Each row comes from the steps of one path. Every step used is in the known rows, and no mark comes twice. Write the path behind each row, first mark first.
Known rows:
W, D: [-1.74 -0.73  0.37 -3.21  0.93  3.99 -2.78  0.43 -3.47 -0.48  1.22 -1.75
  1.76 -0.43  0.13  0.33  1.74  3.19 -0.26 -2.46 -1.77  0.31 -1.02]
J, D: [-1.50  0.66 -1.26 -2.89  0.70  3.45  1.29  0.17  1.02 -2.94  1.33 -1.05
  0.09  0.88 -1.01  3.64 -2.70  3.25 -0.45 -2.11  0.34 -0.01  1.35]
Q, W: [-1.24 -0.66 -0.23 -1.76  0.20  2.45 -1.79  1.56 -1.51 -1.53 -0.53  0.76
  0.01  0.95 -0.07 -0.78  1.18  1.82 -1.31 -0.65  1.64 -0.40  0.09]
S, J: [-0.69  1.27  0.01  0.39  0.13  0.26  0.33 -0.18 -0.05 -0.63  0.09  2.15
 -0.52  0.92  0.55  1.47 -2.65  0.04 -0.48 -2.86 -0.38  0.43  0.63]
D, Q: [-1.13 -1.51 -0.96 -2.82  1.03  3.37  0.02  5.63  0.65 -0.16  0.46 -1.92
 -2.35  0.08 -0.56  1.18 -0.35  3.36 -0.98 -1.12  0.94  0.03 -0.18]
D, S, J, Q, W: [ 1.34 -0.89  0.39  1.30 -0.59 -0.18 -1.43 -2.02 -0.33 -2.80  0.53  2.16
 -0.42  1.41 -0.92  0.97 -1.36 -0.32 -0.49 -0.94  2.31  0.82 -0.84]
S, J, Q, W, H: [ 0.84 -1.07 -0.14  1.88  2.26  1.07 -2.73  0.48 -3.00 -3.46 -0.17  2.24
 -1.31  0.25 -0.95  0.38  0.88  0.09 -1.43 -0.44  0.53  0.66 -0.14]
H, W: [-3.15  0.10 -1.30 -0.53 -0.80  2.14 -0.15  2.87  1.24 -0.27 -0.28 -0.40
  0.54  0.87 -1.87 -0.75 -0.26  2.25 -1.04  0.23  0.90  0.07 -1.30]
Q, W, D, J: [-1.34 -1.63 -0.12 -1.52  0.75  1.17 -1.07  2.95 -1.34  0.33 -0.16 -0.77
  0.24  0.29 -1.75  1.74  4.60  3.34 -0.20 -1.18 -3.50 -1.27 -0.11]
H, W, S: [-2.68 -0.37 -0.85 -0.47 -0.68  0.22  0.76  2.27  1.15 -0.36  0.24  0.74
 -1.31  0.47 -0.65 -0.59  3.05  1.80 -0.34 -0.10 -1.87 -0.52 -1.87]
J, D, Q, W, S: [-0.29 -1.60  0.01 -2.58  0.07  0.51  0.26  4.49  0.51 -1.88  0.81  0.55
 -3.20  0.58 -0.19  1.68  3.73  3.44 -0.92 -0.43 -1.45 -1.47 -0.39]
S, D: [-3.98  1.35  0.11 -1.95  0.77  2.67  0.77 -3.69 -0.31 -1.89 -0.46 -0.67
  1.12 -0.54  1.31  1.98  0.29 -1.56 -0.04 -1.48  0.38  0.00  2.02]
W, S, D, Q: [-2.61 -0.60  0.29 -2.70  0.82  1.44  1.33  2.23  1.06 -0.94  0.28 -1.20
 -2.55 -0.94  1.00  2.63  2.75  0.66 -0.30 -0.72 -1.17 -0.86  0.65]
J, Q, W, S: [ 0.59 -1.50 -0.26 -0.62  0.43  0.28 -1.03 -0.87 -1.21 -2.11  0.14  1.81
 -2.46  0.95  0.43 -0.48  3.01 -0.52 -0.12 -0.17  0.18  0.08 -1.55]
Q, W, D: [-1.25 -1.18  1.12 -3.04  0.35  3.25 -3.92  1.53 -3.97 -0.98  0.63 -0.67
  1.91 -0.01  0.01 -0.49  3.54  3.13 -0.94 -1.50 -0.99 -0.41 -1.16]
W, S: [-1.64 -0.57 -0.67 -1.63  0.69  1.19  0.53  0.15 -0.48 -1.02  0.56  0.54
 -1.89  0.13  0.83  0.22  2.64  1.20  0.11 -1.58 -2.13 -0.16 -0.69]
U, W, H: [-2.64 -2.07 -1.64 -0.61  3.02  3.07 -2.05  1.10 -0.04 -1.99 -0.64 -0.48
 -0.70 -0.95 -1.31  4.17  3.30  2.23 -0.79  0.58 -2.36  0.11  0.00]
D, Q, W, H: [-0.89 -2.22 -0.41 -0.63  2.43  2.82 -2.37  6.34 -2.21 -2.42 -0.08 -0.16
 -1.81 -0.71 -1.21  0.09  3.45  4.20 -2.23  0.07 -0.25 -0.61  0.21]
J, D, Q: [-0.80 -0.90 -1.12 -3.54  0.86  3.40  1.23  5.59  1.92 -1.64  1.40 -2.30
 -2.26  0.44 -1.33  3.99 -1.74  4.67 -0.96 -1.45  0.56 -0.42  0.74]
Q, W, H: [-1.36 -1.32 -0.44 -0.09  2.37  2.81 -2.55  2.88 -3.14 -2.88 -0.25  0.68
 -0.43 -0.45 -0.79 -0.49  2.94  2.86 -1.86 -0.43 -0.50 -0.31  0.44]
S, J, D, W: [ 0.77  0.72 -1.13 -1.67 -0.38  0.04  4.45 -4.54  2.61 -1.74  0.66  0.41
 -0.75  0.93 -2.00  4.70 -2.36  0.78 -0.14  0.23  0.11 -1.14  1.13]
J, Q: [ 0.60 -0.85 -1.45 -0.77  1.47  3.01 -0.96 -2.89 -0.83 -2.06  0.39 -0.29
 -1.19  1.08 -0.53  0.46 -2.84 -1.36  0.31 -1.06  3.07  2.05 -1.20]
S, W, H: [-1.84 -0.96 -1.96  1.12  3.49  2.34 -1.30  0.44 -1.20 -3.42  0.30 -0.95
 -1.34 -0.45  0.57 -0.97  3.03  1.78 -0.70 -0.43 -1.53 -0.95  0.75]
H, W, S, D, Q: [-3.25 -0.48  0.21 -1.94 -0.06  0.81  1.35  3.67  2.05 -0.54  0.07 -1.17
 -2.17 -0.66 -0.01  2.11  3.03  1.08 -0.58  0.23 -1.10 -1.07 -0.19]

Write each row's path:
[ 0.17 -0.21 -1.11 -0.07  1.95  0.88  2.36 -2.13  0.02 -3.09  0.66  0.48
 -1.10 -0.40 -2.25  3.90  0.07  2.20 -0.93  0.26 -1.63 -0.87  1.27]	S, J, D, W, H
[-3.27  0.55  0.93 -1.64  0.09  0.43  0.46 -2.73 -0.72 -2.25 -0.53  1.09
 -0.32 -0.47  1.81  1.42  4.46 -1.82 -0.14 -0.55 -1.33 -1.08  1.19]	Q, W, S, D
[-2.51 -1.89 -0.14 -3.51  0.95  3.46 -3.45 -0.21 -1.10 -0.07  0.20 -1.89
  1.48 -0.51 -0.73  4.31  3.64  2.45  0.18 -0.46 -2.98 -0.03 -1.44]	U, W, D
[ 0.53 -1.84 -0.66 -0.10  0.55 -0.77 -0.13 -0.10 -0.21 -1.53 -0.21  1.78
 -3.03  1.08 -0.50  0.55  4.02 -0.29  0.20 -0.02 -1.35 -0.44 -1.21]	D, J, Q, W, S
[-0.49 -0.07 -0.33 -1.16 -0.71 -0.35  2.13  6.50  3.26 -1.11  1.40  0.19
 -3.12  0.83 -1.77  4.27 -0.78  3.91 -1.04 -0.93 -1.54 -1.05 -0.17]	H, W, S, J, D, Q
[-3.01 -0.23 -0.20 -0.49  0.56 -1.06  2.42 -0.68  1.21 -0.81 -1.12  0.64
 -1.54 -0.07 -0.15  3.04  5.42 -0.69  0.42 -0.48 -3.61 -1.79  1.88]	Q, W, S, D, J
[ 0.84 -1.25 -0.59 -0.83  0.56  2.16 -2.38 -1.15 -1.51 -2.51 -0.37  0.92
 -0.81  1.50 -0.62 -0.74 -0.38 -0.83 -0.74 -0.01  3.43  0.81 -0.98]	J, Q, W
[ 0.84 -1.39  0.13  1.09  0.04  0.02 -1.68 -4.63  0.74 -1.97  1.44  0.58
 -0.02  0.52 -1.38  5.10 -1.54 -0.35  0.93 -1.32 -0.50  1.72 -1.80]	U, W, D, S, J, Q
[-0.33  1.38 -0.20 -0.66 -0.15 -0.51  2.25 -0.31  1.53 -2.50  1.52  1.88
 -1.48  1.08 -0.05  4.74 -1.79  1.67 -0.13 -2.77 -2.37 -0.51  1.11]	W, S, J, D
[-0.74 -1.44 -1.55 -0.72  2.49  2.47  1.23 -1.68 -1.32 -2.08  0.02 -0.63
 -1.00 -0.98 -1.86  1.12  2.21  1.90 -0.88  1.06 -0.76 -0.49  0.40]	D, W, H
[-1.05 -0.04 -0.18  0.38 -0.08 -1.88  0.32 -1.13  1.95 -0.23 -0.43  2.96
 -2.21  0.57  0.51  4.54  1.76 -0.70  0.29 -1.11 -3.54 -0.36 -0.39]	U, W, S, J
[ 0.53 -1.54  0.12  2.51  1.63  0.56 -2.18 -0.25 -2.03 -4.09  0.79  1.82
 -0.68 -0.12 -1.56  1.11  0.89  1.87 -1.16 -0.69 -0.05  0.63 -0.31]	D, S, J, Q, W, H
[-0.23 -0.91 -0.39  0.05  0.69  0.60 -0.52 -2.15 -0.09 -2.17 -1.11  0.84
 -1.09  1.13 -1.01  1.59  1.57 -2.16 -0.11  0.42  1.60 -0.10  0.29]	S, D, J, Q, W
[ 0.26 -2.12 -1.10  1.27  2.88  1.55 -1.99  1.47 -2.20 -3.02 -0.47  0.87
 -1.66  0.11 -2.03  0.62  2.84  1.44 -1.09  0.33 -0.27  0.20 -0.09]	D, J, Q, W, H
[ 0.39 -1.65  0.85 -2.19  0.65  2.99 -4.33 -0.73 -4.14 -1.72  0.81 -0.55
  1.15  0.45 -0.52 -0.39  2.06  1.15 -0.48 -1.00  0.47  0.57 -1.96]	J, Q, W, D
[-1.96 -1.15 -1.77  1.45  2.59  1.90  0.02 -0.31  0.67 -5.13  2.11 -1.85
 -0.50 -0.68 -0.72  1.83  2.13  4.58 -0.37 -0.86 -2.39 -1.22  1.13]	J, D, S, W, H
[-1.92  0.29  0.78 -0.80  0.37  0.24  0.19 -4.59 -0.70 -2.84 -0.45  1.27
 -0.78 -0.13  1.62  1.36  3.37 -3.45  0.20 -0.16 -0.21 -0.28  0.53]	J, Q, W, S, D
[-0.31 -0.93 -0.55 -2.16  0.22  0.09  1.60  4.68  3.92 -1.12  0.93  0.02
 -3.57  0.51 -1.26  7.39  0.28  3.18 -0.45 -0.73 -2.34 -1.05  0.23]	U, W, S, J, D, Q
[-1.14  0.55  0.44  1.39 -0.88 -0.35  1.11 -1.35  1.16 -1.46  1.56  1.35
  0.42  0.29 -0.46  2.90 -2.48  2.40 -0.09 -3.36 -1.32  0.43  0.52]	D, S, J
[-0.74 -0.17  1.84  0.70 -1.27 -0.36 -1.18 -0.61 -0.87 -1.47  1.86  1.36
  1.65  0.04 -0.60  2.50  0.27  3.50 -0.41 -3.08 -2.56 -0.11 -0.38]	Q, W, D, S, J
[ 0.12  1.12  0.21 -0.66 -0.54 -0.84  1.55  0.24  1.06 -2.82  1.14  2.55
 -1.38  1.33 -0.14  4.09 -0.63  1.82 -0.57 -2.26 -2.00 -1.01  1.13]	Q, W, S, J, D
[-2.35 -1.77 -1.22 -1.96  0.71  0.71 -0.22 -0.67  1.87 -0.52 -0.49  0.41
 -2.17  0.00  0.09  4.14  4.64  0.67  0.51  0.22 -3.27 -0.49 -1.00]	U, W, S
[-0.44 -0.95 -1.65 -1.23  2.32  2.51  2.14 -1.76 -0.21 -3.20  0.73 -0.96
 -0.91 -0.65 -2.48  3.02  1.08  3.18 -0.92  0.87 -1.06 -0.86  1.06]	J, D, W, H
[-1.97 -0.47 -1.78  0.11  0.43  1.23  1.57 -2.30  3.37 -4.33  2.44 -2.52
 -0.07  0.63  0.05  2.19  0.17  3.55  0.55 -1.28 -0.99 -1.59  1.08]	J, D, S, W
